Each row comes from the steps of one walk. Every step used is in the known rows, and no mark comes twice. Write the walk behind each row, first mark first.
In the rows, 128 means zero.
Known rows
y-s-j-a: 94  78  111  116  131  157  95  126  181  66  144  70  116  116  119  105  145  130  134  144  93  144  130
y-s-j-a-z: 102  83  110  133  140  158  78  132  184  64  137  83  115  110  100  118  150  133  123  120  86  149  132
y-s-j-b-z: 90  71  90  112  148  145  94  133  187  65  138  140  114  102  142  158  139  124  126  145  121  134  112
y-s-j-b-z-a: 89  63  99  111  156  151  88  128  180  60  141  143  120  81  142  156  145  103  130  141  136  151  111
g-j-b: 103  107  126  159  99  140  109  152  160  95  131  147  112  125  116  129  132  124  138  141  106  147  110
y-s-j-g-z: 116  83  109  107  116  153  101  114  185  72  140  76  99  122  103  126  144  121  132  133  98  146  129
a-z-g-j: 123  104  109  167  132  141  98  136  157  92  128  122  119  72  87  139  138  131  131  109  132  158  134
z-g-j: 118  98  111  150  123  140  112  130  154  94  134  111  118  79  107  125  135  130  143  133  137  157  129
z-b: 102  97  128  130  114  135  112  115  146  105  149  91  133  104  151  153  143  118  128  129  138  142  131
g-z-a: 117  100  117  118  105  138  106  122  148  103  146  103  110  99  103  146  141  109  136  112  150  153  127
t-z-g: 107  88  112  140  122  139  111  116  154  105  145  64  134  65  140  173  138  110  140  125  143  146  118
y-s-j: 103  81  93  116  138  139  100  113  177  64  149  95  121  111  120  128  143  130  133  144  124  134  115
y-s: 102  103  101  137  134  138  112  122  156  90  143  78  124  114  117  133  142  127  130  141  112  126  112
b-z-g-j-a: 107  83  105  147  132  161  101  146  165  94  126  92  102  70  118  125  130  131  134  133  123  160  156
y-s-j-g-z-b: 113  80  126  106  115  157  102  109  180  74  141  90  112  108  136  137  154  116  128  129  111  158  141
g-z-b-j: 107  89  117  112  110  131  108  113  170  97  148  158  110  96  144  150  150  122  132  95  156  141  153
y-s-j-b: 92  81  113  118  132  143  100  128  178  67  142  132  123  119  130  137  144  124  137  145  105  141  102
j-g-z-b: 116  99  142  121  91  150  111  114  154  113  139  70  111  114  135  149  144  110  128  118  111  154  144
g-j-b-z-a: 98  87  113  149  122  148  99  151  163  89  131  158  109  87  129  149  134  102  134  139  136  159  121
b-j: 97  90  100  124  126  128  103  109  174  90  151  117  114  107  126  130  140  122  140  116  132  124  133
s-y: 106  85  104  135  128  132  88  118  159  133  144  94  118  116  114  139  136  118  134  132  140  142  122
j-g-z: 118  105  125  124  91  146  109  120  158  112  138  56  98  128  101  137  135  116  131  121  98  142  133

Which walk is each row?
101  90  115  137  136  132  91  109  171  91  144  144  126  87  141  155  154  118  126  89  142  138  148 -> a-z-b-j
97  82  119  112  114  137  97  127  172  80  147  132  120  122  129  145  135  121  136  135  117  144  111 -> s-j-b
117  87  88  146  139  143  107  134  163  93  130  120  109  63  121  146  128  130  133  133  153  151  140 -> b-z-g-j
108  104  125  144  122  135  95  123  148  103  141  101  134  96  133  164  148  119  118  104  132  145  133 -> a-z-b
98  87  114  127  120  142  103  101  179  93  145  72  109  119  126  120  140  108  139  120  97  129  139 -> b-j-g
118  98  133  120  99  152  105  114  154  106  140  59  105  107  101  135  143  96  136  117  114  159  133 -> j-g-z-a
107  85  91  120  146  139  107  115  154  105  141  82  118  64  132  167  130  123  129  124  155  140  135 -> b-z-g
100  96  105  154  116  142  103  157  169  94  128  155  102  109  130  151  125  122  130  141  121  142  120 -> g-j-b-z
94  84  118  124  129  130  105  104  168  92  152  133  127  94  161  141  148  116  136  111  147  134  144 -> z-b-j
94  63  106  104  134  145  88  126  177  73  145  141  117  86  142  164  137  100  133  132  150  154  120 -> s-j-b-z-a
95  82  132  125  118  146  106  96  174  94  147  87  122  104  159  131  150  102  138  117  111  140  152 -> z-b-j-g
102  83  97  124  137  140  101  119  156  98  147  86  118  80  131  159  135  102  127  128  155  141  128 -> b-z-a
110  96  128  152  116  158  106  141  156  96  129  83  112  84  105  103  135  132  145  133  107  166  146 -> z-g-j-a
99  79  118  112  111  151  90  126  176  79  148  72  113  120  118  115  137  129  135  134  106  150  137 -> s-j-a
100  84  134  113  102  149  100  122  174  99  141  126  103  104  144  126  152  124  137  95  125  152  167 -> g-z-b-j-a
98  91  126  143  104  137  110  119  155  106  149  81  140  89  173  179  146  105  132  129  142  142  123 -> t-z-b
101  85  120  138  144  152  84  117  172  89  133  97  114  68  106  124  148  126  135  84  110  153  158 -> b-j-a-z-g
111  92  115  117  104  142  104  109  182  99  141  97  91  120  110  126  142  114  138  104  107  135  146 -> b-j-g-z
100  88  132  141  129  146  88  102  176  93  139  94  122  96  141  142  154  103  126  95  105  144  153 -> a-z-b-j-g
99  64  99  102  145  144  93  122  175  80  140  138  118  68  142  172  131  120  135  129  148  153  124 -> s-j-b-z-g
116  78  133  99  97  151  98  109  175  89  145  90  110  113  136  145  145  113  130  120  126  162  149 -> s-j-g-z-b
